Each row comes from the steps of one walk. Every step used is in the known rows, and no mark comes twice. Write the walk behind each row, first mark first.
(in the rows, 128 means zero)
Known rows:
fozo lodu pabile ninel: [130 130 112 130 148  83 124 152 136 104 142 129 112 144 129  69 109 136
 127 115 152 170 128 122 105 137 146  99 123 160 105 123  97 110 131 207
 126  91  76 139 202 111 103 131  64  65 184  94 138 210 134 132 145 111
 117 130 135 123  99 119 133 176]
pabile fogado barul sose lolap: [141 178  86 125  81 138 130 198 173 158 157  91  79 139 133  87  88 123
 121 139 138 211  82 123 113  97 129 122 140 133 141  92 106 101  84 132
 118 116  85 157 118  80 122 145 153  53 149  96 157 147 136 137 129  93
  84 126 146 150  86  60 107 138]
barul fogado pabile: [130 145 100  99  80 130 142 167 138 111 116 112  82 159 165 103 105 155
  84 136 150 164 101 113 105 122 128 126 115 131 125 116 111  97 121 127
 100 127  78 130 155  93 159 147 135 108 173 111 156 166 116 142 134  98
  79 113 148 162  94 134 121 152]
fogado zozak nenut: [106 134  82 115 103  93 117 184 159 138 123 164 135 152 131 127 120 115
  79 152 151 171  83  94 144  95 117 132 127 136 134 132 126  95 122 122
 154 150  89 125 189  92 153 130 119 113 113 109 170 186  92 114 137 127
 147 134 138 135 124 155 127 174]
barul sose lolap: [126 178  76 129  68 119 116 199 165 129 135 108 114 145 132 100 117 100
 116 159 146 212 101 100 119 109 134 123 141 133 132 112 119 121  93 118
 134 119  93 135 112 106 126 134 158  91 154  98 141 143 130 132 152  97
  90 130 150 123 103  86 115 144]
fogado barul sose zozak nenut: [120 144  72 113  90 111 124 201 155 174 131 101 125 126 137 129  90 107
 110 142 140 204  60 114 133  78  95 151 164 151 142  88 130 106 117 117
 126 140 109 136 184  51 135 157 116  63 136 123 176 151  96 105 138 144
 122 127 143 147 112 113  96 154]
barul nenut zozak: [100 169 103  94  98 144 131 174 119 149 111 125 122 143 144  80  89 129
 114 175 147 192  76 111 124 108 107 153 103 182 136 123 116 131 113 141
 139 111 120 129 161  76 124  97 166  91 142 125 146 154  74 110 134 135
 121 114 147 125 110 119 126 147]
sose barul: [124 154  87 111  77  91 119 189 117 160 124 107 126 137 120  61 105  86
 103 148 147 168 126 123 103  91 150 136 121 136 143 116 109 133 115 133
 138 119  95 136 159  79 149 150  98  94 159 152 133 167 110 136 136 116
 145 135 133 108 105 139 108 144]
nenut barul fogado: [129 147  75  87  82 100 127 180 140 122 129  90 116 149 138 115 110 126
  73 140 165 166 117 126 134  89 149 127 114 140 129  84 107 151 103 148
  97 108 109 136 147  73 169 104 160  88 165 103 152 169 126 124 134 105
 124 111 128 140  76 127 132 131]
lolap sose zozak: [116 166 102 111 108 101 129 187  81 176 116 108 127 127  90  96 125 108
  80 162 136 201 119  99 155  95 138 145 106 155 132 132 131 144 108 147
 145 127  89 129 167  44 129 156 117  80 143 127 156 184 116 115 158 132
 107 143 150 113  73 142 111 148]
lolap sose zozak nenut barul fogado pabile ninel: [126 130  69  96 120 104 142 206 113 157 127  79 120 136 131 126 111 134
  44 101 172 183 104 119 151  89 123 147 139 154  91  78 109 142 123 149
  98 121  76 138 189  15 146 130 100  82 205 104 167 194  86 104 133 126
 109 106 148 154  45 134 124 150]
lodu pabile: [144 145 121 117 113  93 118 155 122 136 130 135 124 143 129  57 104 125
 149 148 129 184 118 121 104 121 144 107 114 146 129 142 110 100 123 156
 146 100  98 128 167 108 118 122 115  83 164 117 140 195 142 137 148 109
 104 112 149 146 105 136 130 166]
nenut barul sose zozak: [114 157  83  99  87 110 124 191 135 183 142  82 136 126 126  79 112 100
  92 152 140 196  85 109 143  85 123 158 142 139 139 101 127 135  95 130
 124 119 137 127 162  26 135 152 150  84 173 120 153 151 134  98 139 135
 105 128 130 104  87  99 109 127]
pefifir sose: [127 124  91 113  93 120 117 181 113 131 121 134 127 139 100  61 123 130
 108 188 152 160 119 104 104 108 128 104 114 134 146 139 122 124 103 151
 140 119  99 147 144 113 199 111 137 107 161 152 144 175 109 125 149 117
 123 144 137 118  89 171 129 149]
zozak nenut barul: [131 131  73 104 109  79 114 197 136 155 124 120 151 144 126 110 107 105
  78 153 158 172 105 120 150  70 127 117 133 136 128 106 102 119 127 115
 151 139 120 128 163  67 176 100 130 106 178 115 151 163  92 120 129 128
 152  97 127 129  89 144 124 156]
nenut zozak fogado barul sose: [119 167  61 111  82  97 128 168 160 176 130 107  90 143 147  90 101 138
 141 135 134 197  61 132 130  94 116 133 163 185 149  80 114 130 107 154
  94 117 118 119 151  67 132 134 141  55 142 110 157 117 139 130 117 121
 125 113 137 194 110 113 118 143]
pefifir sose barul nenut: [117 132  75  86  65 126 122 209 120 150 114 106 156 120 110  36  94  99
 107 181 167 162  79 122  83  85 119 135 105 151 154 125 117 133 106 140
 150 104 128 142 151  53 194  87 129  90 170 156 135 172  73 112 136 123
 150 140 144 100 114 149 115 138]
sose barul fogado pabile lodu fozo: [140 136  76  90  95 100 129 200 145  79 132  83  66 179 181  63 140 137
 131 139 141 195  95 145 128 111 128 130  88 136 140 129 113  83 106 206
  99 125  48 135 181  76 147 142 116  95 188 129 154 182  86 136 146 105
  97 119 135 158  95 116  92 161]
lolap sose zozak nenut barul fogado pabile lodu: [129 126  72 100 107 104 132 208 127 129 123  79  73 163 152 133 148 137
  63 132 162 199  84 123 171  78 102 145 119 149 124 116 125 103 119 144
  99 148  66 119 169  15 161 113 134  73 194 118 178 186  81 105 138 128
  84 126 137 157  73 133 116 168]
fogado pabile ninel: [117 133 106 122 127 137 129 149 109 136 133 133 103 146 158  73 118 144
  95 119 148 165 120 106 107 135 133 124 135 133 104 116  90 112 124 130
 127 105  67 154 174  93 137 167  89 106 187 115 139 170 113 135 128 103
 103 120 139 127  85 129 135 150]
pefifir sose zozak nenut barul: [132 117  78 100 101 112 118 226 114 186 135 105 160 125 100  81 102 114
  69 168 158 175 101 112 149  60 115 138 131 144 138 111 126 119 116 125
 139 145 117 127 171  37 195  93 131  86 183 146 165 187  85  93 143 154
 138 118 127 112  79 162 112 148]
pefifir sose barul fogado zozak nenut: [113 123  48  88  62  95 122 234 173 133 119 122 131 143 110 118 111 113
  73 146 176 156  80 116 123  73 112 143 123 140 145 105 143 120 105 146
 115 148  86 128 180  75 186  97 114 105 124 147 181 202  80 100 138 127
 165 152 139 151 114 178 113 161]
lolap sose: [120 153  87 110 113  70 129 173  92 137 101 129 120 140  93 109 137 109
  85 169 151 189 125 106 142 103 144 107 106 146 131 131 119 144 110 158
 160 118  97 139 148  77 153 126 125 101 160 116 136 178 119 135 147 104
 123 138 151 135  70 157 132 160]
zozak nenut: [122 135  86 126 110  89 115 180 141 134 114 143 138 144 128 124 115 104
 104 152 146 184 106 106 128  96 124 119 139 141 127 124 112 113 129 113
 159 150  94 129 167 116 158 121 119 107 138 115 153 165  83 127 140 124
 150 121 139 140 109 150 112 179]
lolap sose barul: [123 162  67  97  83  59 123 202  96 160 103 102 127 131  89  81 123  86
  89 154 159 182 131 126 125  79 152 129 107 145 136 117 114 150 111 157
 150 115  95 136 152  45 152 137  90  94 171 154 131 178 111 133 141 112
 147 145 150 122  81 163 112 149]
fozo lodu pabile fogado zozak nenut barul sose: [129 130  76 110 119  54 137 192 201 139 162 118 117 151 121  78 101 134
 108 136 167 171  51 132 138  86 103 114 132 139 134 117 123  75 104 191
 129 137 142 122 195  36 128 104 124  89 187  78 165 196 121 107 115 123
 129 132 131 153 109  92 113 181]
zozak fogado pabile: [130 139 108 126  99 109 135 153 114 158 123 136 100 160 154  60 122 154
 109 134 134 171  89 103 132 118 138 111 137 155 129 133  97  90 135 108
 121 143  78 102 148  83 156 158 112 100 186 104 149 157 134 155 120 110
 106 112 147 186 106 141 119 167]
ninel pabile lodu: [103 100 111 136 127 109  94 159 151 116 123 140  59 164 152  94 178 128
 106 147 134 191 122 103 115 118 132 125 121 139 140 130  98  78 113 154
 147 125 102 157 141 139 144 139 148  86 141 127 131 161 123 136 127 111
  91 177 126 115 114 121 124 167]
barul fogado: [124 150  87 108  82 108 127 163 145 107 121 108 104 153 140 125 115 126
  94 137 153 179 120 113 113 116 145 129 113 144 130 104 116 145 106 143
 101 116  88 134 150 116 150 127 151  98 133  99 153 173 121 134 145 101
 114 125 136 153  94 128 120 151]
sose zozak fogado pabile lodu fozo: [132 134 110 119 132 111 130 176 112 121 143 108  79 175 172  39 153 151
 137 139 114 220  81 118 166 117 129 130 100 162 139 155 108  65 109 182
 110 146  39 104 193  67 130 163 118  79 184 108 163 181 112 131 144 128
  86 120 136 172 104 112  90 176]
fozo lodu pabile fogado: [151 144 144 138 142  93 144 150 136 130 153 126  88 153 114  35  92 150
 145 142 137 166 117 123 111 129 142  95 102 144 131 154 105  76 112 202
 131 122  88 133 183 107 101 133 105  69 176  95 153 211 135 143 135 110
 102 128 140 154 101 105 100 192]

Which walk is each row?
[105 141 122  98 115 163 136 174 145 182 128 126  75 137 146  56  74 161
 118 154 142 183  64 129 106  94 105 150 103 183 144  99  93  81 109 158
 130 112 142 167 159  75 122 108 163  51 129 128 153 153  88 122 101 133
  97 131 143 154  96  94 115 140] : ninel pabile fogado barul nenut zozak
[112 103  94 107 125  88 118 195 171 183 144 146 117 149 116  85 126 137
  55 132 157 161  87 112 147  68 129 131 122 130 131 109  99  72 112 135
 157 154 140 151 172  62 165 111 144 101 154 111 160 186 113 113  98 127
 137 143 129 142  91 129 122 160] : ninel pabile fogado zozak nenut barul
[114 150  77 106  98 103 134 199 108 158 110 100  70 162 154  54 147 136
 111 142 154 197  61 129 155  94 108 148 116 194 132 132 113 110 122 147
 113 134  78  96 153  20 137  99 129  71 195 131 146 160  79 125 118 131
 115 133 144 181 110 140 115 178] : lolap sose barul nenut zozak fogado pabile lodu
[115 170  99 124 102 102 124 157 114 181 123 131 104 155 128  72 122 136
 119 144 130 194 108 111 152 106 141 132 135 192 129 115 107 144 119 138
 111 141  90  96 154 108 119 124 141  86 139 114 152 148 124 133 126 134
 142 114 130 186 103 146 116 167] : nenut zozak fogado
[ 97 118 132 127 124 125 125 155 162 160 148 161  76 152 117  60 141 150
  82 139 135 164 101  93 124 111 138 136 105 126 143 136 106  70  96 151
 148 136 121 163 169 102 126 157 143 108 112 109 157 194 140 129 108 107
 106 168 133 136 103 112 121 155] : ninel pabile fogado zozak
[137 125 102 108 138  63 139 194 168 147 159 135 127 156 115  66  91 145
  90 134 163 150  80 126 158  79 122 112 105 143 127 134 113  66 121 186
 144 150 112 119 210  32 138  96 103  75 179  90 175 223 110 113 117 132
 136 120 129 145 101 124 122 186] : fozo lodu pabile fogado zozak nenut barul
[129 155  71  92  56  97 123 197 144 130 119  83 114 139 133 100 106 103
  97 131 160 174 124 131 100  90 151 142 119 141 138  89 119 153 105 146
  94 114  86 132 155  94 145 137 129  91 144 133 149 173 113 131 142 106
 138 133 137 139  97 138 104 141] : sose barul fogado
[109 147 123 119 117 126 134 152 141 151 154 149  96 157 119  61 124 142
  89 143 137 161  94  95 135 114 139 132 105 125 144 150 116  91  91 143
 139 135  92 143 182  78 131 153 141 111 114 108 168 194 135 122 122 107
 127 145 129 137 102 120 124 155] : pabile fogado zozak
[135 167  54 115  75  90 114 229 179 148 139  95 137 142 125 117 107  89
  93 155 161 208  85 115 149  72 116 124 149 130 125  92 113 124 103 104
 142 133 114 126 120  69 149 102 158  89 184  94 148 151 106 118 139 111
 113 114 144 130  89  88 119 146] : zozak nenut barul sose lolap
[104 135  71 103  87  93 124 189 176 111 119 142 121 157 137 159 120 123
  68 136 162 174  79 102 140  96 119 137 125 139 132 111 133 109 112 128
 117 149  84 123 183  95 153 117 134 109 104  96 184 191  92 111 141 119
 147 133 138 163 120 147 124 170] : barul fogado zozak nenut
[117 138  82  95  99 113 129 159 126 151 123 124 131 137 152  76  84 134
 112 140 147 175  46 120 122  93 130 125 125 187 146 100  90 110 122 118
 124 107 110 125 162  55 163 104 129  48 141  88 152 153 113 138 118 114
 136 101 144 170 125 117 126 140] : zozak fogado barul nenut
[136 133 112 124 142 108 116 147 118 139 146 129 122 136 129  64 117 125
 137 117 135 185 136 120 100 131 147 116 130 151 104 113  94 129 122 168
 137  74  80 149 187 119 104 127  93  78 165 108 134 206 136 131 145 104
 120 115 139 136  92 131 139 165] : lodu pabile ninel
[103 176  92  84  75 132 127 202 123 170 111 106 128 137 137  53  78 108
 113 169 157 183  84 127 114  88 114 165 107 180 141 111 115 138 119 137
 133 109 123 128 165  51 123 104 140  85 151 150 140 154  67 109 132 143
 139 124 139 114 114 121 108 141] : sose barul nenut zozak
[137 132  92 122 132  95 125 162 124  95 134 125  74 187 176  45 159 154
 143 143 121 205  86 124 155 125 132 105  99 157 136 151  96  64 115 184
 118 137  47 115 176  94 142 140 117  93 191 100 153 172 107 148 141 107
 102 110 135 185 103 122 104 181] : zozak fogado pabile lodu fozo
[110 152  84  87  73 114 121 191 126 152 113 104 148 128 134  57  89  87
 106 167 161 172  81 121  97  91 133 146 108 152 143 116 106 130 117 119
 153 102 123 136 163  51 156 111 124  88 159 126 133 163  83 125 135 119
 147 126 142 101 124 119 110 140] : sose barul nenut
[107 136  47 100  87  72 119 197 183 152 132 127 142 143 134 118 124 104
  80 152 164 178  55 112 148  75 109 133 151 131 138  99 127 113 103 129
 146 132 149 127 171  38 170 110 148 113 163  98 156 154 108 101 120 121
 144 126 130 127 109 120 131 147] : fogado zozak nenut barul sose
[107 148  73  78  83  97 128 182 159 120 138 116 117 160 142 113 119 133
  51 136 167 161  92 110 146  93 142 146 101 137 137 104 124 124  95 153
 102 119 109 130 176  45 169 114 153 100 136  98 169 191 133 110 129 107
 123 125 126 132  93 133 146 129] : nenut barul fogado zozak
[135 116  76 106  71 135 127 202 141 103 124  87  54 164 160  71 147 139
 102 149 162 166  99 130  99 104 108 133 115 131 143 125 125  99 102 160
  82 126  54 138 146  77 191 121 129  87 187 164 156 182 100 125 138 109
  93 155 133 140  91 150 113 161] : pefifir sose barul fogado pabile lodu
[128 140  72  96 113  70 127 217 102 191 122  99 156 124  96 117 112 101
  55 158 157 190 103 116 177  55 126 140 122 152 124 106 122 142 122 129
 153 143 117 122 171  12 159 109 121  84 185 125 163 183  91 102 143 147
 137 113 141 127  62 148 113 155] : lolap sose zozak nenut barul
[128 168  66 116  85 108 124 227 189 172 161 105 118 148 120 102 112 113
  78 140 163 203  66 110 158  72 121 134 140 124 135 106 117 102  83 114
 137 143 106 134 138  48 133 107 166  92 166  83 168 168 113 108 122 107
 117 127 138 140  90  75 113 150] : pabile fogado zozak nenut barul sose lolap
[131 128  98 113 132 107 125 169 128  73 129 122  74 183 180  54 151 147
 138 159 123 199  94 125 139 128 117 109  84 135 139 160 108  59 110 194
 133 130  51 141 181  92 149 148 123 102 187 116 148 178  93 140 148 107
  83 117 137 145  96 117 109 171] : fogado pabile lodu fozo
[110 156  81  79  68 140 128 215 114 169 111 104 132 128 116  39  82 115
 118 187 161 175  79 128 105  85 103 156 101 180 148 118 129 139 107 151
 130 112 124 134 156  55 159  81 146  88 160 173 141 166  59  98 134 148
 140 132 142 113 104 149 115 141] : pefifir sose barul nenut zozak
[129 130 118 127 135  80 138 178 173 129 149 159 111 157 119  81  99 145
 115 132 151 163  77 112 135 104 113 114 116 147 130 149 121  53 123 181
 143 158  89 119 211  86 113 121  94  86 140  90 181 227 103 118 131 126
 134 141 138 163 122 123 108 207] : fozo lodu pabile fogado zozak nenut
[121 135  92 109 113 135 137 156 130 112 129 108  89 147 166 102 116 149
  88 105 156 166 117 113  99 135 137 131 132 137 101  93  93 126 118 146
  93 100  63 151 172 100 137 151 108 104 176  99 149 181 110 133 131  97
  98 115 140 151  81 125 134 147] : barul fogado pabile ninel
[136 155  91 121  76 139 115 216 126 134 130 119 125 141 103  65 113 119
 102 181 155 187 125 100 110 101 138 110 108 132 139 138 122 120  98 129
 137 128  67 142 108 115 177 101 146  85 164 140 146 177 112 128 160 107
  96 140 150 109  79 139 125 148] : pefifir sose lolap
